Each row was made from one walk, in order. Every step used is in the known rows, and no mark comes twice. Write each row's walk.
(in the rows, 128 means zero)
Known rows:
G-W: [103 150 110 141 114 121 105  93 183 142 126 141 133 144  85 112 104 139
 134 165 106 153 124 147 122 118 132 108 125 125 131 143  87 134  94 146
  71  72 149 117 143 117 148 138 102 106 131  94 131 111 135 122 139 138
 125 141 111  98 114]
F-G-L-Q: [ 94  96 113  61 113  71  87 126 151 127 110 110 110 153 107 160 161 174
  92  94 117  89 105 164  63 104 160 109 142 194 167  79 103 104  56 173
  98 115 139 134 186 153 135  99 173 156  85 130 163  99 128 185  79  55
 145 135 102  90 121]
W-G-F-J-L-V: [122  72 117 129 162 104 104 105 132 123 140 159 133 168 124 146 105 140
 203 121 114 136 177 136 106  72 189 124  86 138 136 107 202 125 104 127
  97 125 131  93 161  91 155 140 164 155 109 174 112 117  98 132  97 163
  97 215  53 152 153]
J-F-V-W-G-L: [151  80 132  89 125 132  83  82  95  50 154  82 171 156  95 135 112 138
  96 156 148  86 116  99  84 128 179 158 125 117 125 106 163 115  70 142
 111 102 148 111 113 104 162 149 159 162  74 180 120 151 131 181 144 146
 125 117  93 151 127]
F-V-L-G-W: [ 99 129 151 150  84 170  86 125 196 149 140 136 179 147  85 110 128 163
  86 173 106 126 135  79 124 100 148 126 117  81 150 108  94 183 126 141
 142  96 177 103  90 154 151 144 138 132 109 177 122 155 146 135 146 166
 135 165  99 119 105]
G-L-V-W-J: [136 109  86 107 124 159 123  80 153  88 160 157 169 142 150 120 126 143
 157 163  83 123 123 118 132 104 164 159 125 143 183  71 120  95  85 169
  89  76 131 132 158  89 154 151 177 153 133 110 159 141 140 131  95 194
  81 136 143 162 136]
V-L-Q-F-J: [152 103 114 121 169  77 109 166 182 178 160 164  78 118 173 182 184 163
 137  92 173  58 154 126 110  87 138 113 105 122 133 139 128 117  90 135
  85 177 155 122 161 156  98 110 147 124  86 140 125 126 126 158  46 111
 154 136  73  99 149]
J-L-V-W-G-F: [108  69 152  84 179 121  84  78 123  95 140 131 177 185  92 136 105 171
 150 163 134 148 156 103  59  84 192 110  88 149 150  80 197 125  84 147
 122  67 128 115 125  86 152 144 168 162 134 147 131 158 124 165 103 189
  94 181  92 161 152]
G-L-V-W: [132 100 131 100 150 143 124  93 154 116 146 159 171 173 118 104 132 165
 103 139  97 143 138 122 110  93 164 153 129 152 174  94 144 100  68 156
  88  43 141 127 139  99 143 150 158 138 117 123 143 160 146 139 111 184
 108 155 126 135 128]
W-G-L-Q-F: [139  57 102  45 157  58  71 144 130 121 135 116  83 154 112 148 175 139
 113 123 173  59 122 166  39  94 193 116 127 193 140  72 135 102  56 155
 132 133 140 133 180 119 141 109 150 159  77 148 164 131 118 199  67  73
 155 110  95 127 147]
W-V-L: [113 148 151 160 101 142 110  97 187 180 144 188 165 177 107 130 163 174
  95 168 121 121 122 111 121 106 145 107 128 123 132 144 120 122  72 159
  63  97 181 132 102 148 117 137 175 104 133 174 110  84 153 141  60 116
 143 158 101 102 147]
F-V-L-G: [108 115 139 140  80 165 100 122 180 163 156 151 152 160  88 148 155 160
 109 140 123  73 143  71 128 101 140 143 110 112 145  95 104 153 122 140
 129 100 187 122  89 177 149 149 156 111 113 178 111 156 148 146 117 140
 148 169  99 110 122]
V-L-J-W-G: [147 108 109 193  92 139 113 139 174 148 116 155 178 138 118  88 122 145
 171 169 152  94 139  98  99 104 188 124 136 112  90  82  91 126  92 187
 155 193 151 145 158 122 169 154 123  71 125 180 109 115 112 106  87 133
 109 120  80 132 121]
W-G: [ 95 113  92 127  98 114  85  81 133 153 141 134 117 142  72 129 105 140
 168 154 137  96 131 135  99 120 164 122 108 140 122  87 105 116  80 155
 103  81 144 129 148 125 176 159 121  91 114 120 133 102 130 148 108 109
 110 145 102 110 131]
G-W-J-F-V: [135 142  99 139 114 156  89  80 166  73 169 104 155 132 134 129 125  75
 169 195  98 119  94 124 156 135 133 126 121  79 121 152 113 140 116 124
  78 141 161  96 136 109 147 146 137 152 129 123 114 125 123 138 156 155
 119 118 110 133 126]
W-J: [105 144  62 138  92 132 121  75 158 139 154 150 106 127 125 157 126 110
 219 157 108  93 113 132 144 128 122 126 111 144 144  96  67 106 107 155
  68 107 153 134 161 131 169 154 141 103 144  84 137  84 135 129  96 121
 108 127 131 113 137]
V-L: [117 127 128 141 103 129 111 113 199 163 131 172 128 176 108 152 145 161
 141 139 138  92 136 112 133 109 145 115 112 126 123 117 101 129  94 161
  75 102 175 124 127 155 141 137 148  92 118 130 109 108 151 149  84 112
 148 138  90  94 135]
G-W-J-L-Q-F: [139 127  93  76 172  93  87 135 214  98 147 124 113 110 144 183 168 116
 180 170 158 107 111 168  97  78 139  81 121 140 156  97 113 146  95 144
  88 149 144 114 164 107 137  94 139 196 137 110 192 121  98 178  84 108
 144  98 103 122 150]
J-F: [143 112 102 107 134 114 139  83 166 126 138 125 116 169 113 160 132 110
 172 137 140 104 121 134 111 126 109 119 122 149  95 141 111 113  81 142
  58 116 146 113 145 156 144 128 130 105 111 108 100 108 153 156 115  88
 163 122  86  89 140]
G-L-J-F: [173  91  85 122 128 128 162 118 163  86 104 148 119 155 148 138 147 102
 160 126 128 119 128 138 113 106 128 147 145 161 108 102 128 107  82 159
  63 167 133 113 184 140 145  97 155 102  98 155  97 103 104 158 115  80
 168 109  78 116 148]
J-T: [ 98 156  81 130 113 123 120  97 152 168 158 157  90 166  76 120 127 142
 191 139 116 128 145 119 121 119 134 131 113 145 154 135  71  85  89 129
  59  91 171 122 131 131 161 160 112  75 129  55 112 103 158 116 121 115
 108 140 103  81 114]
V-W-G-L: [110  97 107 101 105 112  94  83 108  98 132 113 156 141  73 126  87 180
 117 147 137 117 134 117  73 123 184 143 130 150 152  69 113 106  55 176
 114  75 137 131 142  95 177 147 142 133  93 150 159 116 137 158 117 141
 107 122 112 144 119]
G-W-V-L-J: [119 162 136 199  99 167 110 121 197 172 122 197 186 129 120  77 145 168
  81 198  92 189 128 110 128  97 151 109 144  73 139 142 116 146  87 153
  77 135 148 122 140 115 113 130 152  95 148 190 109  90 101 111  95 152
 131 159  97 120 141]
F-J-L: [133 147  93 157 123 111 143 112 183 140 138 164 112 118 110 187 115 136
 208 104 141 119 162 140 156  90 113 128 113 138 137 140 124 139  95 134
  30 125 155  95 137 145 158 125 132 120 115 146 138  80 100 120 114 111
 121 159  62 100 135]
G-W-J: [100 162  72 153  98 133 103  77 184 122 143 136 135 113 112 126 100 112
 190 191  91 141 106 141 144 135 134 113 127 112 155 111  62 134 107 162
  78 103 147 116 163 103 164 146 122 126 141  87 147  93 128 120 125 153
  98 125 128 120 123]
L-J-F: [158 112  82 140 131 140 155 102 162 127 124 148 112 132 139 138 139 102
 189 136 137 116 131 122 124 105 105 135 129 133  95 121 122 113  96 139
  56 161 121 123 177 146 139 125 130  70 130 121  90 110 109 146 117  95
 158 124  81 102 151]
V-L-G-F: [ 86  74 139 118 113 115 121 117 160 158 110 148 134 200 105 165 118 178
 140 135 125 110 154  75  71 112 136  99  94 164 130  89  97 152 112 168
 142 130 159 124 131 175 137 104 181 118 106 159  95 126 172 149  82 119
 157 180  94 115 134]
V-L-G: [106 111 112 135  80 142 125 119 187 176 123 164 141 159  98 152 131 177
 144 134 134  93 151  86 100 108 130 128 119 136 142  69  75 149 108 171
 125 107 165 127 122 183 155 132 154 104 115 154 127 125 169 146  97 114
 153 162  91 102 119]
F-V-W-G-L: [104 100 133 106 106 135  67  84  95  85 156 100 169 144  67 118 108 168
  83 156 125  88 126 101  97 118 194 159 119 122 157  91 139 113  75 143
 115  70 159 120 107 100 169 169 150 143  93 168 142 150 124 159 135 162
  92 131 121 152 116]
V-L-J-T: [129 144  83 177 104 160 124 136 174 168 137 196 105 149 114 107 149 165
 187 142 118 122 161  83 135  93 149 136 112 102 149 109  81  95 108 145
  78 162 166 124 144 138 152 151 126  53 138 101  90 106 130 106  98 130
 126 143  73 105 140]
J-F-G-W-V-L: [118 118 163 124 110 141  79  96 171 146 128 116 203 138 110 108 137 191
  66 187 104 193  83 116  87 126 153  71 156  93 124 160 136 162  52 174
 100 149 148 113 125 149  99 103 152 149  98 193 118  80 140 151  98 111
 152 146  73 112 122]
W-J-T: [100 164  41 143  95 136 119  83 145 149 172 155  84 144 104 135 126 120
 248 155  95 110 124 117 141 132 134 136 114 133 166 106  48  84 104 144
  61 121 171 127 157 117 175 166 122  93 150  43 130  81 156 104 104 126
  90 123 117 107 127]
Q-F: [127  98  98  90 154 110 108 104 165 167 164 139  83 135 106 148 165 126
 153 142 144 101 121 140 105 103 124 105 119 178 121 130 112 119  86 132
  80 100 159 139 139 138 124 128  98 102 114  87 131 125 137 156  92 107
 150 127 125 101 147]
W-V-L-Q: [109 151 166 131 124  99 100 124 194 176 148 179 152 188 125 148 186 179
  74 148 140  82 125 123  88  99 153  99 125 128 140 133 126 113  61 148
  65 114 161 135 124 149 100 130 206 127 133 162 119  97 155 163  38  91
 156 146  89  83 155]

Which walk is each row?
[106  69 146 157 116 150  66 119 118 128 124 153 132 175 115 121 143 152
 124 163 123  82 144  72 109  96 198 121  84  99 117  89 164 127 126 128
 136 165 162 116 139 118 136 151 171  88 118 193  60 132 100 148  95 148
 122 175  87 148 158] : W-G-F-V-L-J
[112 140  91 169 106 117 142 123 188 138 124 134 156  87  93 155  80 157
 183 133 125 174 172 123 123  87 104 123 134 113 160 114  93 180 110 146
  90 124 136  89 136 138 174 114 119 155 111 181 164 104 109 110 146 144
 117 172  65 119  93] : F-J-L-G-W
[117  56 100  45 133 103  89 114 132 142 131 108  94 121 103 149 168 164
 110 120 115 129  92 159  75 105 151 100 152 220 149  99 120 127  56 164
 110 121 154 137 163 149 120  92 118 140  68 137 162 105 116 172  87  82
 146 128 115 116 128] : Q-F-G-L
[102 141  73 135 107 142 121  61 141 125 168 130 143 105 113 156 103 151
 192 170 117 103 115  97 135 130 124 134 113 125 160  94  72 100  97 161
  70  91 143 146 139 115 166 163 140 114 150  73 155 115 145 133  97 166
  87 116 152 130 129] : V-W-J
[130  98 143  86 164 145  90  87 129 141 197 111 125 112 101 139 158 148
  90 158 142  89 115  90 113 106 127 132 114 136 142 148 136 117  97 104
  87  74 169 136  81 122 110 157 103 115 121  98 132 177 131 157 118 173
 113 125 148 122 129] : Q-F-V-W
[129  98 127  92 150 137  87  99 155 159 188 133  93 134 105 138 181 111
 122 148 132  80 112 131 125  99 126 123 117 157 122 150 139 123  99 101
  85  94 180 125 101 147 113 149 101 103 114 111 118 154 124 154 110 122
 131 133 129 106 136] : Q-F-V
[114 164  85 140 109 136 106  89 217  93 134 138 149 124 104 155 107 121
 206 180 114 145 117 149 141  99 132 102 119 123 156 100  87 157 106 162
  65 112 151 105 148 112 175 123 136 164 148 119 166  83 105 136 129 133
 113 118 101 130 130] : G-W-J-L
[124  84 105 100 121 128  92 100 143 118 134 160 141 183 102  92 137 132
 141 144 100 119 141 159  97  91 215 147 123 160 143  68 158 106  70 159
 127  69 141 122 169  95 165 155 155 132  99 161 136 126 129 147 104 139
 110 168  99 138 136] : W-G-L-V
[130 131  59 144 105 141 142 131 146 127 123 176  92 155 107 102 143 142
 181 125  98 146 153 124 124  98 145 153 130 163 163  95  85  83  91 146
  62 139 153 123 175 116 166 130 137  83 120 108 109  99 113 112 122 106
 116 125  88 109 129] : G-L-J-T
[ 97 168 141 150 114 131  99  82 169 160 141 157 169 142  81  88 127 147
  86 195  83 185 114 151 111 122 134 101 148 122 141 172 110 132  70 138
  56  63 152 114 117 112 126 136 132 124 142 139 128  86 136 118 115 134
 113 152 118 101 122] : G-W-V
[135 139  94 187 116 105 149 119 173 160 149 137 145 119 125 126  99 116
 191 127 122 111 142 132 140 122 124 128 137 148 109 170  67 117  95 154
  84 152 158 119 144 136 148 152 101  83 108 121 119  98 136  70 110 141
  88 124  94  97  91] : F-J-W
[143 118 132 112 131 139 112  84 160 113 164 119 130 174 116 151 149  93
 140 143 127  78 113 121 135 122 120 140 115 127  98 162 139 121 104 106
  62 105 175 107 106 152 132 146 137 109 111 131  83 136 140 160 136 114
 148 133  93  99 134] : J-F-V
[ 95  93  96  98 131 124 134  79 136  90 139 107 165 140 107 195  92 168
 209 156 125 124 142  65  69 109 112 110 102 168 172  50  93 148 119 167
 117 119 133 126 129 138 174 110 181 181 144 133 158 129 138 154  92 156
 112 147 119 161 135] : V-W-J-L-G-F
[167  89 102 115 187 127 134 127 189 159 173 174 109 105 149 157 173 119
 194 113 137 136 161 152 144  51 131 127 113 152 142 143 192 137  98 116
  62 122 150 104 139 124 120 122 121 145 113 146 147 132 100 133  94 153
 125 178  77 128 147] : Q-F-J-L-V
[133  96 116 123  99  99 109 115 150 102 120 113 173 177  85 103 108 127
 145 159 136  98 118 156  78 120 195 124 149 190 106  93  83 117  64 192
 150 129 156 132 149 107 175 139 127 128  89 167 141 108 133 119 110 103
 105  97  96 128 100] : J-W-G-L
[130  73 135  99 123 163  88 138 172 177 177 138 131 135 112 145 188 154
 102 147 144  74 134  74 104  90 132 126 118 135 134  99 123 165 122 125
 149 128 187 126  87 180 121 132 133 124 102 175 119 174 144 164 103 134
 158 154 108 119 130] : Q-F-V-L-G
[114 136 169 123 123 113  76 141 201 150 149 155 128 191 124 164 190 147
  84 126 152  23 133 108 124  94 160 129  93 102 138 117 129 119 102 122
  84 115 188 121 108 154 121 151 179 120 116 137 108 151 142 174  80 114
 152 144  92  87 143] : F-V-L-Q
[147 135 131 168 108 134 151 130 170 127 121 166 197 155 128  74 157 123
 107 168  91 146 118 146 104 107 142 133 177 184 123 137 104 106  65 171
  82 156 155 141 147 111 131 116 159 105 131 196 121  92 107  95  80 110
 105 111 111 123 119] : G-L-J-W-V
[ 81  76 117 107 130  87  82  79 102 139 122 126 108 191  78 140  97 139
 167 155 122 107 141 124  64 127 175 101  93 171 119 106 123 115  89 148
 117 101 141 129 154 119 158 144 142 110 111 121  97 101 142 149  93 116
 114 163 101 128 139] : W-G-F
[125 106 128 150  92 134 129 122 143 142 118 131 199 119 115  75 153 156
  88 165  74 171  90 144  81 103 156 112 189 191 135 114 100 121  49 184
 115 174 142 148 160 130 122 105 148 117 115 203 143  79  91  98  81 103
  98 130 116 123 105] : F-G-L-J-W-V
[ 98 103 102 151 140  83 127  96 124 157 132 148  88 157 133 161  96 137
 181 108 107 127 161 124 125 126 125 116  96 165 127 161 117 113 109 130
  59 134 146 104 155 132 132 122 142 103 102 117  83  89 126 112  95 133
 107 175  96 115 132] : G-F-J
[ 72 123 110 114 103 127  74  87 157 155 123 104 139 103  75 114 104 167
 117 159  89 176 106 145 104 126 143  88 135 130 155 123  85 150  75 161
 100  85 135 124 155 133 144 128  95 118 115 100 155  93 123 127 140 125
 107 152 116 103  95] : F-G-W
[110  98  93 111  91 100  91 100 130 112 117 132 123 167  76 132 114 145
 141 137 131 100 131 154  91 118 185 134 127 166 134  78 111 115  63 171
 105  90 152 124 165 111 178 134 144 127  89 159 140  92 126 154 106  95
 124 132  95 125 130] : W-G-L
[ 85 125 101 119 135 147  85  69  91 100 192 110 124 166 105 135 114 144
 186 179  84 111 124  50 115 134 146 135  85 120 182 132  91  83 120 110
  85 113 177 117 102  94 153 176 153 133 150  54  98 149 156 118 116 199
  60 141 141 142 126] : G-F-V-W-J-T
[108  77 128  71 130 145  97  84 125 124 142 122 172 134 110 103 132 194
  95 133  84 158 116 123  88  98 173 132 142 158 191  76 145 113  58 171
 116  60 129 140 150 115 134 136 155 145 105 128 169 148 135 144 109 171
  95 167 131 134 114] : F-G-L-V-W
[140 128 113 153 159 143 143 100 172 130 166 167 167 105 134 147 116 160
 176 121 125 147 169 111 144  70 134 153 109 109 165 128 168 124  94 128
  49  82 133 105 122 103 144 153 142 134 137 139 156 141 112 117 115 199
  86 177  83 132 130] : F-J-L-V-W
[103 159  49 136 105 146 113  68 127 129 187 133 121 118 103 133 100 155
 224 171 107 119 125  76 125 135 130 142 111 114 185 108  50  77  93 149
  68  98 155 135 133 100 178 177 124 103 155  39 146 112 164 115 111 174
  68 111 136 128 118] : V-W-J-T
[140  90 137  82 169  87  90 156 201 168 152 159  90 163 146 170 203 153
 111 127 185  45 129 129  76  84 148  95 107 153 127 113 119 124  78 148
  97 140 169 142 144 160  98 111 150 126 105 120 128 143 143 186  46  88
 180 122  93  94 156] : V-L-Q-F
[107  64 111 138 167 113  95  83  73 141 160 138 148 134 131 111  78 170
 163 138 103 147 170  93  91 113 188 139  86 111 156 116 176 101  94 130
 122  98 107 114 158  76 138 168 156 127 110 135 107 146 132 109  98 224
  61 204 106 162 134] : L-V-W-G-F-J
[ 96  73 166 123 113 122  43  98 122 130 136 138 137 210  89 139 132 159
 112 158 127  71 134  83  97 113 207 110  73 119 119 113 155 136 113 135
 140 120 181 111 107 125 138 156 168 125 100 173  69 132 137 163  90 143
 122 174  88 139 143] : W-G-F-V-L
[135 105 151 131 108 165  96 125 189 115 143 116 188 160 106 129 127 143
  99 176 129 119 128  79 110 113 133 123 125  75 118 125 118 182 118 138
 139 135 168  92  99 164 137 127 146 145  96 197  95 161 152 155 155 149
 169 141  70 119 110] : J-F-V-L-G-W
[127 116 174 193 132 100 131 127 162 167 139 161 192 189 148 118 120 162
 124 161 111 139 142  99 101 128 152  91 128 147 102 202 117 131  81 168
  97 194 177 114 115 130  95 124 177 121 107 203  65  87 148  74  46 152
 102 163  79 127 120] : G-F-J-W-V-L
[132 124 105 172 100 153 130 126 193 162 119 189 126 139 126 132 149 153
 161 140 129 107 146 100 145  96 136 132 117 116 127  91 105 124 109 160
  77 148 153 134 158 146 139 135 143  60 133 145 101 109 112 135  86 122
 147 146  87 105 149] : V-L-J
[157 113 111 147 126 165 131 101 154 114 155 141 125 134 136 131 160  85
 154 141 124  95 117 108 148 105 116 152 124 107  97 137 151 116 115 103
  62 149 151 115 137 144 134 143 136  81 125 141  77 136  96 145 141 116
 145 132  90 108 146] : L-J-F-V
[170  92 112 107 199 135 132 112 164 141 192 151 144  83 150 152 150 158
 172 123 148 148 162 115 125  58 131 135 117 134 155 139 193 128  91 120
  69 104 136 113 121 108 116 136 121 147 123 136 164 158 100 134  99 201
 108 170  94 142 145] : Q-F-J-L-V-W
[130 160 125 200 110 115 150 108 160 179 170 154 183 122 126 101 122 131
 147 156 103 140 129 139 128 122 117 122 158 148 110 202  95 110  70 147
  61 146 164 124 121 126 126 151 130  98 126 166 118  78 133  60  85 139
  79 144 106 100 100] : F-J-W-V
[143 113  83  63 167  89 105 126 202 113 165 133  88 125 146 214 195 110
 203 133 178  58 118 155  94  73 127  96 116 170 145  83 122 119  94 144
  71 151 153 133 161 136 144 105 156 175 136 110 182 115 106 193  58  75
 149 101 100 116 167] : W-J-L-Q-F
[173  89 154 155 142 167 107 163 204 150 167 148 159 134 151 100 198 116
 116 167 144  81 115  92 132  83 152 123 133 136 101 141 125 137 118 138
 135 199 193 137 108 142 107 140 106  82 124 170  98 174  97 117  93 152
 129 112 102 125 130] : Q-F-V-L-J-W
